Every row comes from one small tree of marks. Brackets hold a mark, then the marks that hang from it, in the order of their numbers. Every link used is in the known rows. Which tree was each row made from?
Known rows
{z_778 {z_564 {z_649 z_415}}}: [ 0.84 -1.22 -1.24  1.45 -0.15  1.53  1.76 -0.14 -1.71 -2.33 -0.20 -1.50
 -0.24 -0.90 -1.69 -0.36  1.89  1.78 -2.40  1.53  2.07 -0.13 -0.89  1.59]
{z_167 {z_386 {z_966 {z_778 z_564}}}}: [-0.51  0.10 -0.34  1.90 -1.81 -0.37  2.87 -0.11 -0.81 -0.87  0.25  1.96
 -0.01 -0.59 -2.41 -1.09  1.78 -2.49 -1.45  1.14  1.48  0.87  0.36 -0.21]
{z_386 {z_564 z_649}}: [-0.15  0.50 -2.74  1.25 -0.05  0.38 -0.33  0.40 -1.84  0.22  0.97 -1.98
 -1.44 -1.52  0.58 -0.82  1.40  2.36 -1.96  1.84  0.99 -0.60 -1.68  3.87]
{z_649 z_415}: [ 0.73 -1.12  0.73 -0.08  0.15  1.28  0.24  0.60 -0.35 -1.49 -0.53 -1.59
  0.82 -0.15 -1.21  0.52  1.55 -0.95 -0.77 -0.59  0.54 -0.49  1.27 -0.74]
{z_167 {z_386 z_564 {z_966 z_778}}}: [-0.53  0.70 -1.24  1.42 -1.95 -0.23  1.10  0.90 -1.22  0.27  0.81 -0.02
 -0.33 -1.83 -1.50 -1.01  2.69 -2.65 -1.83  0.89  0.99 -0.09  0.78  1.47]
{z_386 {z_564 {z_15 z_966} z_649}}: [-0.63  0.47 -3.58  1.98  0.28  1.46  0.64 -0.88 -2.80 -0.37  1.02  1.29
  0.89 -2.49  0.33 -2.23  2.14  1.25 -1.71  1.71  1.58 -2.83 -1.77  5.75]
{z_564 z_15 z_386 z_649}: [-0.49  2.88  0.14  1.58  2.21  0.81  1.26  0.99 -1.97 -3.31  0.57  1.15
  1.59 -1.19 -1.79 -0.47  1.02  0.04  1.31  0.65  2.52 -0.54 -2.61  5.87]
{z_556 {z_167 {z_386 z_564 z_966}} z_415}: [ 2.08  0.20 -2.25  1.88 -0.81 -0.52 -0.96  1.49 -1.57  0.29  2.65  1.37
 -0.72 -2.74  0.37 -0.20 -0.27  2.76 -2.47 -1.12  2.54 -2.91  0.27 -0.11]
{z_564 {z_15 {z_966 z_778}} z_386 z_649}: [-1.74  2.79  0.95  1.15  0.52  2.13  3.77 -1.23 -2.06 -3.80  0.94  3.33
  3.48 -1.43 -3.11 -0.43  2.74 -2.32  1.08  0.90  3.25 -1.15 -1.35  5.23]
{z_167 {z_386 {z_564 {z_15 {z_966 z_354}}}}}: [-1.84  1.48  0.20  1.34 -1.52  1.68 -0.95  0.07 -1.34  0.41  2.02  2.29
  0.16 -1.26 -1.88 -4.61  1.56 -0.94 -0.37 -0.15  2.36 -1.70 -1.35  3.99]
{z_778 {z_564 z_649}}: [-0.10 -0.09 -2.02  1.70 -0.18  0.39  1.51 -0.66 -1.29 -0.65  0.41  0.34
 -1.10 -0.59 -0.35 -1.17  0.46  2.58 -1.57  2.03  1.43  0.37 -2.14  2.19]
{z_556 z_415}: [ 1.68 -0.18  1.10 -0.38 -1.09  0.66 -0.07  0.87 -0.37 -0.79  0.68  1.10
  0.98 -0.48  0.64  1.53 -0.42  1.40 -0.86 -1.19  0.17 -0.97  0.43 -0.93]
{z_576 {z_778 z_564}}: [ 1.10  0.07 -1.06  0.78 -2.24 -0.01  0.60 -0.30 -0.80  0.06  0.20  0.93
 -0.01  1.06  0.27 -1.23  0.33  0.36 -0.99  2.47 -0.32  0.69  0.18 -1.73]
{z_15 z_966}: [-0.66 -1.08 -1.11 -0.01 -0.12  1.01  1.20 -1.96  0.02 -0.30  0.70  2.81
  1.67 -0.30 -0.46 -0.71  0.41 -0.13 -0.56 -0.85  0.41 -1.34 -0.02 -0.10]
{z_778 {z_564 {z_15 z_966} z_386 z_649}}: [-1.83  1.09 -2.04  2.17  1.54  1.67  3.34 -0.84 -2.61 -3.00  1.13  4.35
  2.25 -1.42 -2.50 -2.08  2.06  1.11 -0.23  1.39  3.33 -1.41 -3.55  6.03]
{z_386 z_966}: [ 0.89 -1.55 -2.26  0.83 -0.03 -0.82  0.90 -0.86 -0.20  0.67 -0.09  0.94
  0.45  0.07  1.09 -0.53  0.30 -1.52 -1.04 -1.24 -0.02 -0.13 -0.10  0.37]
{z_576 {z_778 {z_564 {z_15 {z_966 z_354}}}}}: [-0.26  0.30 -0.08  1.13 -3.47  1.08  0.52 -2.33 -1.41  0.48  1.14  3.76
  1.31  1.59  0.22 -4.64  0.37 -1.26 -0.47  1.36  1.24 -0.39 -0.61  0.99]
{z_15 {z_966 z_354}}: [-1.41 -0.66  0.60 -0.18 -1.65  1.09  0.28 -2.61  0.53  0.62  1.45  2.22
  0.36  0.96 -0.14 -2.74 -0.41 -0.85 -0.15 -2.09  1.45 -0.34 -0.77  0.54]
{z_386 {z_564 z_649} {z_966 z_778}}: [ 0.18  0.18 -3.30  1.75 -1.75 -0.15  1.68 -0.76 -2.05  0.36  0.60 -1.66
 -0.60 -1.44  0.90 -0.65  2.53 -1.28 -2.72  1.67  1.25 -0.28 -0.19  3.73]
{z_386 {z_564 z_15 z_649} {z_966 z_778}}: [ 0.18  1.09 -2.87  2.27 -1.13  0.05  1.22 -0.07 -3.24  0.22  0.13 -1.38
  0.26 -1.88  1.07 -1.38  3.13 -1.81 -1.84  2.57  1.62 -0.98 -0.29  5.89]
{z_966 z_354 {z_778 z_564}}: [-2.14  0.86  2.23  0.12 -3.59  0.33  1.05 -1.06 -0.19  0.90  0.46 -0.70
 -1.79  1.50 -1.20 -1.87  0.71 -1.43 -0.34  1.51  1.61  1.98  0.02  0.42]
{z_564 z_386}: [-1.23  1.25  0.65 -0.05  1.37  0.42  0.97  1.22 -0.20 -1.89  0.53  0.70
  0.93 -0.08 -1.82  0.15  0.53 -0.50  1.12 -0.63  1.03  0.39 -1.28  1.82]
{z_167 {z_386 {z_564 z_15} {z_966 z_778}}}: [-0.36  1.65 -0.76  2.00 -1.28  0.08  0.66  1.67 -2.30  0.10  0.22  0.53
  0.52 -2.11 -1.27 -1.61  3.18 -3.37 -1.00  1.78  1.26 -0.91  0.82  3.56]

Which tree is each row?
[-1.12  0.87  1.04  0.26 -1.05  1.35  1.96 -1.65 -1.32 -1.02 -0.06  2.65
  2.82 -0.58 -1.04 -0.48  2.10 -2.75  0.37  0.92  1.07 -1.61  1.27  1.64]  {z_564 {z_15 {z_966 z_778}}}
[-1.76  0.70 -0.40  1.77 -0.26 -0.23  1.19  0.33 -1.71  0.23  0.69  2.23
  0.03  0.97 -0.86 -3.74  0.88 -1.83  0.13 -0.69  2.58  1.01 -2.76  5.46]  {z_778 {z_564 z_15 {z_386 {z_966 z_354}}}}
[ 0.20  0.84  0.68  0.95  1.85  1.98  1.97  0.81 -1.22 -4.41  0.58 -1.09
  1.53 -1.05 -3.18  0.69  2.16 -0.12 -0.44 -0.64  2.77 -0.19 -1.41  2.75]  {z_564 z_386 {z_649 z_415}}
[-1.81  2.34  2.52  0.83 -1.31  0.16  1.35 -0.08 -1.21 -0.58  0.45  1.10
  1.53  0.98 -1.45 -1.97  1.57 -5.21  1.40 -1.06  2.80  1.09 -0.51  4.53]  {z_564 z_15 {z_386 {z_966 z_354 z_778}}}
[ 0.33 -0.40 -2.91  1.77 -0.30 -0.59 -0.13  1.29 -1.05  0.36  0.99  0.54
 -0.69 -1.87 -0.50 -1.96  1.59 -0.66 -2.09 -0.07  0.60 -0.75 -0.55  1.87]  {z_167 {z_386 z_564 z_966}}
[ 0.28  0.87 -1.59  2.28  0.24  0.37  1.14 -0.11 -2.45 -1.01 -0.14  0.80
 -0.43 -0.89 -0.27 -1.60  1.13  1.75 -0.81  3.00  1.78 -0.39 -2.14  4.35]  {z_778 {z_564 z_15 z_649}}
[ 0.96 -0.01 -4.56  2.66  0.56 -0.30  0.05  0.39 -3.14  0.74  0.48 -0.53
 -0.24 -1.98  1.94 -2.06  1.97  0.35 -2.31  1.52  1.38 -1.56 -1.67  6.28]  {z_386 {z_564 z_15 z_649} z_966}
[-0.96  1.21  0.70  1.18  0.19 -0.20  0.33  0.29 -1.17  0.01  0.85  1.76
  1.17  0.85 -0.51 -2.82  0.42 -3.40  1.12 -2.25  2.51  0.39 -1.89  4.90]  {z_564 z_15 {z_386 {z_966 z_354}}}
[-1.15  1.13  0.52  1.22 -3.23 -0.04  0.10  0.16 -0.59  0.91  1.58 -0.64
 -1.55 -0.49 -1.39 -3.03  1.90 -3.48 -1.38 -0.39  1.81  0.94  0.13  2.02]  {z_167 {z_386 z_564 {z_966 z_354 z_778}}}
[-0.16  2.21  0.17  1.33 -0.29  0.57  1.07  1.35 -2.15 -1.84  0.05  2.36
  1.70  0.55 -1.35 -1.64  1.53 -0.86  0.90  2.68  1.07  0.33 -1.03  2.33]  {z_576 {z_778 {z_564 z_15 z_386}}}
[-1.70  3.12  0.87  1.95  0.10  0.95  3.22  0.76 -2.68 -3.08 -0.01  0.84
  0.93 -1.00 -2.94 -0.53  2.83 -0.65  0.72  3.35  3.23  0.45 -1.96  5.65]  {z_966 {z_778 {z_564 z_15 z_386 z_649}}}
[-0.53  2.05 -0.27  1.60  0.33  0.48 -1.34  2.82 -1.99 -0.19  0.57  0.41
 -0.60 -2.25 -1.61 -1.99  1.92 -0.14 -0.20  1.99  0.98 -1.35 -0.64  3.61]  {z_167 {z_386 {z_564 z_15}}}
[ 1.46  0.70 -0.34  1.66 -0.34  2.03  2.26  0.36 -2.05 -4.30  0.84 -0.16
  1.39 -0.15 -2.89 -0.46  2.59  0.22 -1.40  1.91  2.27  0.52 -1.18  1.12]  {z_576 {z_778 {z_564 z_386 {z_649 z_415}}}}
[-0.61  1.19 -0.79  1.29 -0.55  1.44  2.29 -0.56 -2.05 -2.16  0.69  5.30
  3.24  0.05 -1.77 -2.47  2.08 -1.25  0.38  1.87  1.42 -1.17 -1.19  2.11]  {z_576 {z_778 {z_564 {z_15 z_966} z_386}}}
[-1.37  1.78  1.03  1.24 -1.47  0.48  2.55 -1.67 -0.66 -1.65  1.54  0.27
  0.32  0.66 -1.42 -1.56  1.00 -3.55  0.10 -1.27  3.41  1.70 -1.88  4.01]  {z_564 {z_386 {z_966 z_354 z_778}} z_649}
[ 1.87  1.63  1.87  0.88 -0.24  0.29 -0.66  1.40 -0.25 -1.98  2.14  2.23
  0.50 -1.87 -1.41  1.38 -1.44  3.05  0.12 -1.25  2.67 -2.13  0.63 -2.35]  {z_556 {z_167 z_386} z_415}
[-3.25  2.71  3.65 -0.04 -1.31  2.06  1.94 -1.27 -0.85 -1.82  1.24  2.90
  2.63  0.47 -2.98 -2.36  1.82 -4.18  1.93 -0.95  2.96 -0.07 -0.60  4.01]  {z_564 {z_15 {z_966 z_354 z_778}} z_386}
[ 1.83 -1.08 -3.88  2.48  0.34  0.82  0.26  0.85 -3.69 -1.04 -0.14 -2.27
  0.62 -2.13  0.54 -1.53  3.52 -0.65 -3.07  0.90  1.86 -2.11 -0.48  5.71]  {z_386 {z_564 z_15 {z_649 z_415}} z_966}
[-0.67  0.69 -1.55  1.69 -3.27  0.11  0.72 -1.53 -1.42  1.48  1.55 -2.34
 -1.80 -0.21  0.99 -2.54  1.79 -1.79 -2.38  0.44  2.27  0.78 -1.04  4.30]  {z_386 {z_564 z_649} {z_966 z_354 z_778}}
[-1.18  1.73 -0.83  1.61  2.28  1.83  2.62 -0.87 -1.96 -3.36  1.24  4.01
  3.23 -1.59 -2.11 -1.30  1.54 -0.41  0.64 -0.15  2.88 -1.91 -2.78  5.62]  {z_564 {z_15 z_966} z_386 z_649}
[ 1.32  1.75  0.00  1.01 -0.74  0.44 -1.61  2.35 -1.32 -0.57  2.57  0.47
 -1.05 -2.90 -0.80  0.51 -0.24  4.16 -1.46 -0.04  2.53 -2.77  0.38 -0.60]  {z_556 {z_167 {z_386 z_564}} z_415}
[ 0.27  0.66  0.94  1.14 -1.42 -0.32  1.95 -0.09 -0.11 -1.04  0.34  1.67
  0.92 -0.74 -2.06 -0.17  1.40 -3.97 -0.56 -0.21  0.99  0.58  1.21 -0.54]  {z_167 {z_386 {z_966 z_778}}}
[ 0.47 -0.38  0.07  1.61  0.31  1.27  1.57 -0.79 -1.04 -3.00  1.38 -0.84
  0.81  0.34 -2.00 -1.61  1.40 -2.26 -1.10 -2.93  3.88  0.67 -2.00  3.81]  {z_564 {z_386 {z_966 z_354}} {z_649 z_415}}
[ 0.20  1.55 -2.52  1.84  0.34  0.44 -0.62  1.10 -2.86  0.10  0.36 -1.33
 -0.71 -2.00  0.76 -1.65  1.87  1.55 -1.05  2.78  1.37 -1.41 -1.64  6.01]  {z_386 {z_564 z_15 z_649}}
[-1.25  0.38  0.30  0.61 -0.16 -0.30  0.64 -0.51  0.15 -0.08  1.37  1.08
  0.17  1.22 -0.65 -2.11 -0.13 -2.78  0.30 -3.04  2.07  1.16 -1.95  2.61]  {z_564 {z_386 {z_966 z_354}}}
[-0.61  0.01 -1.16  1.52 -1.92 -0.28 -1.03  0.49 -0.51  1.73  1.96  0.12
 -1.86 -0.51 -0.38 -3.76  0.59 -1.48 -1.78 -1.33  1.63  0.17 -1.21  2.60]  {z_167 {z_386 z_564 {z_966 z_354}}}
[-1.15  2.08 -1.08  2.20  1.73  0.86  2.03  1.16 -2.73 -2.74  0.46  1.42
  0.63 -1.14 -2.28 -1.52  1.62  1.38  0.30  2.30  2.90 -0.15 -3.45  6.07]  {z_778 {z_564 z_15 z_386 z_649}}
[-1.13 -0.06 -0.57  0.41 -3.52 -0.18  0.10 -0.76 -0.81  2.36  0.92 -2.22
 -1.64  0.35  0.87 -2.39  1.82 -3.13 -1.75 -0.17  1.14  0.81  0.31  2.49]  {z_386 z_564 {z_966 z_354 z_778}}
[ 2.68  0.42 -0.69  2.31 -1.33  1.55  1.07  0.35 -3.08 -2.74 -0.35 -0.74
  1.47 -0.19 -1.16 -1.22  2.59  0.15 -1.71  3.45  1.66 -0.68 -0.05  1.77]  {z_576 {z_778 {z_564 z_15 {z_649 z_415}}}}
[ 0.25  0.51 -2.56  2.43  0.16 -0.29 -0.52  2.14 -2.27  0.34  0.45  1.12
  0.09 -2.15 -0.38 -2.50  2.03 -1.54 -1.41  0.74  1.04 -1.58 -0.50  4.12]  {z_167 {z_386 {z_564 z_15} z_966}}
[ 0.58  1.58 -2.83  2.91  0.82 -0.90 -1.24  1.67 -2.40  1.11  1.36  0.73
 -0.58 -2.70 -0.19 -2.00  0.74  0.67 -0.91  0.87  2.83 -2.70 -0.06  2.96]  {z_556 {z_167 {z_386 {z_564 z_15} z_966}}}
[-0.04  0.55 -2.28  2.69 -1.43 -0.09 -0.22 -0.30 -1.23  0.49  2.44 -0.32
 -2.04 -1.17 -0.50 -3.72  0.69 -0.38 -2.21 -0.53  2.72  0.12 -2.55  4.21]  {z_167 {z_386 {z_564 z_649} {z_966 z_354}}}
[ 1.52  0.42 -3.40  2.61 -0.62 -0.03  2.91 -0.89 -1.86 -2.14  1.18  2.47
  1.13  0.37 -0.46 -1.59  1.07 -0.31 -1.54  1.27  1.90  0.74 -2.31  2.17]  {z_576 {z_778 {z_564 {z_386 z_966} z_649}}}
[-1.74  1.69  2.61  0.60 -3.10  0.46  0.58 -0.31 -1.44  0.88 -0.04 -0.13
 -0.94  1.00 -0.89 -2.57  1.21 -2.00  0.30  2.13  1.90  1.26  0.08  2.68]  {z_966 z_354 {z_778 {z_564 z_15}}}
[ 1.60 -1.93 -4.17  2.08 -0.08  0.88  0.64  0.05 -2.48 -0.53  0.52 -2.86
 -0.32 -1.82  0.28 -0.89  3.07 -0.20 -3.90  0.03  1.64 -1.28 -0.47  3.64]  {z_386 {z_564 {z_649 z_415}} z_966}
[-0.22  0.79 -3.13  2.96  1.57 -0.12  2.91  0.13 -2.86 -1.91  0.43  2.37
  1.20 -1.00 -1.13 -1.84  1.66  0.01 -0.76  1.20  2.85 -0.25 -3.61  6.60]  {z_778 {z_564 z_15 {z_386 z_966} z_649}}
[-1.71  1.15 -0.02  0.58  1.83  1.39  1.79 -0.27 -1.28 -2.15  0.72  4.16
  3.36 -0.88 -2.17 -1.27  1.48 -1.43  1.33 -0.87  1.84 -1.78 -1.47  3.91]  {z_564 {z_15 z_966} z_386}
[ 0.51  1.69  1.02  1.51  2.40  2.02  1.34  1.66 -2.47 -4.61 -0.11 -0.61
  2.36 -1.45 -3.08  0.07  2.63 -0.77  0.42  0.13  3.12 -1.03 -1.33  5.20]  {z_564 z_15 z_386 {z_649 z_415}}
